Each row comes from the steps of one walk. Every step used is in the known rows, and no mark comes twice. Write the walk behind each row, first mark first.
Known rows
w b v q l: 0.997  1.658  3.883  0.213  0.445  5.188  -3.172  3.960  1.206  -5.719  1.515  -2.220  1.267  1.436  -1.726  2.253  -8.099  -2.568
l j w b v q: 0.035  1.784  4.844  0.220  1.210  5.930  -2.504  0.789  1.933  -4.907  0.398  0.280  -1.393  2.541  -1.990  2.875  -6.361  -3.165
b l: 2.318  3.758  2.601  1.177  -0.829  0.825  5.459  3.297  -1.235  -3.891  -0.709  0.762  1.061  -0.521  -1.572  0.973  -5.063  -2.088
j w: 1.793  1.865  3.974  1.820  0.148  1.431  2.896  1.733  0.840  -6.574  1.319  2.683  -1.715  -0.315  -0.798  0.457  -2.688  -4.123
v q l: 1.502  1.921  2.461  0.386  0.740  3.803  -1.025  4.435  1.918  -6.222  3.122  -1.888  1.252  -0.355  -1.232  1.242  -6.544  -2.282
b v q w j l: 2.030  3.648  2.835  -1.060  -0.768  3.298  -0.622  -0.264  -2.835  -4.683  2.052  2.812  -0.783  0.958  -1.511  2.439  -3.420  -1.454
j l q w b: 0.027  1.728  7.562  -1.724  0.074  1.988  -7.448  1.198  0.184  -3.057  2.701  0.850  1.506  0.508  -1.866  0.351  -4.693  -1.916
w j l: 2.907  2.966  2.294  2.046  -1.707  0.994  2.443  -0.868  -2.828  -4.352  0.660  2.424  -0.075  0.815  -2.057  1.189  0.015  -1.680
v b l: 3.582  2.130  2.483  1.869  -1.271  2.281  3.065  3.401  0.359  -4.483  4.335  0.657  1.176  0.891  -1.904  1.631  -4.997  -1.819
l q w j: -1.656  3.222  5.860  0.223  -0.292  1.116  -4.084  0.215  -1.902  -2.448  4.098  2.154  -1.560  -0.032  -1.501  1.304  -4.406  -0.936
q w b: 1.244  2.114  5.719  -0.609  0.685  1.175  -6.658  0.891  0.600  -2.313  2.953  1.132  0.175  0.055  -1.887  0.291  -4.336  -2.089
j l: 4.416  2.058  2.483  1.721  -0.813  0.688  3.786  0.701  -0.715  -5.312  -0.116  1.556  0.200  -0.824  -1.206  0.602  -1.078  -2.056
b v q l: 1.488  1.855  2.807  0.706  0.436  4.710  -0.380  4.404  0.937  -6.284  1.624  -1.926  0.352  0.481  -1.154  2.325  -8.142  -2.409
l j w: 1.397  2.494  3.647  1.786  1.338  0.988  2.342  -0.027  -0.008  -4.079  2.700  1.972  -1.590  0.901  -1.679  1.018  -2.410  -4.607
q l j w b: 0.443  1.858  5.409  0.712  0.979  2.343  -4.024  0.688  -0.119  -3.178  3.010  0.002  1.585  2.950  -2.954  0.919  -3.690  -4.940
q w j: 0.492  3.795  3.671  0.585  -0.206  0.617  -2.675  -0.319  -2.183  -2.452  4.044  2.743  -1.969  -0.108  -1.637  1.182  -3.168  -1.141
q w b l j: 0.878  4.279  4.070  -0.735  1.257  0.833  -1.360  0.383  -2.051  0.555  3.014  -0.087  1.892  1.692  -2.922  1.450  -5.120  -2.832
w b l j: 1.070  3.789  3.730  1.101  0.728  1.040  0.643  0.259  -1.421  -0.008  1.014  -0.669  1.810  2.188  -3.241  1.548  -4.224  -2.914
j l q: 0.686  1.155  6.178  1.478  -1.010  1.534  1.161  1.797  0.227  -5.301  -0.097  0.525  0.491  -0.747  -1.136  0.570  -3.374  -1.498
b v: 2.806  1.790  3.907  3.479  -0.431  1.594  3.220  1.361  -0.203  -4.458  -2.223  0.832  -2.972  -0.358  -0.788  2.329  -5.369  -1.644

Write each row's walk
0.447  1.813  5.614  1.201  0.998  2.084  -3.099  -0.520  0.632  -2.915  1.911  1.157  0.183  2.558  -2.889  0.868  -2.502  -4.399 -> l j w b
-2.180  2.183  7.944  0.033  -0.851  2.915  -0.449  3.421  0.071  -4.590  -0.209  0.511  2.230  1.417  -2.076  0.790  -6.609  -3.030 -> j w b l q
2.012  2.694  2.568  2.241  1.429  0.591  0.424  1.019  -0.932  -1.400  3.825  -1.961  0.773  0.838  -2.260  1.283  -4.138  -3.090 -> q l j
0.778  3.332  4.530  -0.233  -0.861  2.350  1.745  2.770  -0.915  -4.430  -0.287  1.415  2.336  1.983  -2.535  0.913  -5.012  -3.925 -> j w b l
0.395  1.365  4.934  0.244  0.554  6.108  -2.103  1.924  2.516  -6.602  -0.469  0.812  -1.475  1.909  -1.583  2.542  -6.643  -2.883 -> j w b v q
1.875  1.307  5.457  2.798  -0.562  2.499  -1.150  0.873  0.038  -3.527  -2.602  0.434  -1.547  1.370  -1.840  2.184  -5.400  -2.036 -> w b v
0.562  1.643  4.165  -0.392  0.425  5.835  -2.880  4.069  1.019  -6.949  1.951  -1.269  1.118  2.077  -1.711  2.275  -8.171  -3.841 -> j w b v q l
0.994  1.807  5.693  2.094  0.380  3.041  -0.911  -0.186  -0.704  -3.360  -0.891  1.042  -1.591  2.821  -2.340  2.598  -5.100  -3.861 -> l j w b v
1.991  3.568  2.479  -1.397  -0.637  2.594  -1.115  -0.175  -2.318  -4.672  3.470  2.701  -0.049  0.546  -1.567  1.486  -2.107  -1.402 -> v q w j l
0.271  4.293  3.779  -1.858  1.579  2.627  -2.427  0.928  -0.745  -0.407  3.364  -0.468  1.926  1.892  -2.863  1.843  -5.983  -2.658 -> v q w b l j
0.789  1.210  5.826  1.161  0.079  2.263  -2.825  0.922  1.082  -4.877  0.825  1.850  0.081  1.658  -2.240  0.386  -2.872  -4.051 -> j w b
1.088  3.712  3.302  0.785  0.784  1.395  4.754  1.138  -1.509  -3.826  1.904  1.833  0.138  1.381  -1.954  1.364  -3.821  -4.868 -> b l j w
-1.078  3.224  5.324  -0.293  -1.125  2.374  -3.920  1.198  -2.042  -2.692  6.680  2.079  -0.254  1.393  -1.932  1.887  -5.556  -0.936 -> v b l q w j
0.693  2.428  6.219  -1.815  0.121  0.882  -2.664  2.013  -0.665  -4.054  3.611  1.520  0.014  -1.696  -0.301  0.467  -4.977  -1.430 -> j l q w
0.680  2.375  3.644  0.789  1.642  4.005  -3.157  1.315  0.171  -2.123  2.953  -2.516  1.075  2.546  -2.700  2.684  -6.649  -3.034 -> w b v q l j
-1.971  4.215  5.483  -0.563  -0.781  1.392  -2.419  1.171  -3.094  -2.295  3.758  1.975  -0.224  0.445  -1.761  1.545  -5.527  -1.128 -> b l q w j
-0.190  1.532  7.669  0.372  0.029  2.755  -5.007  1.458  -0.380  -3.088  0.093  0.527  -1.290  0.914  -1.355  2.218  -7.533  -1.788 -> l q w b v
2.610  3.527  2.609  -0.245  -1.003  0.874  -0.106  -0.680  -3.597  -3.712  2.795  2.972  -0.132  0.232  -1.666  1.131  -1.284  -1.601 -> q w j l
1.233  2.651  2.657  1.137  1.747  3.523  -0.464  1.632  -0.079  -2.763  3.036  -2.345  0.158  1.460  -2.091  2.702  -6.724  -2.900 -> b v q l j
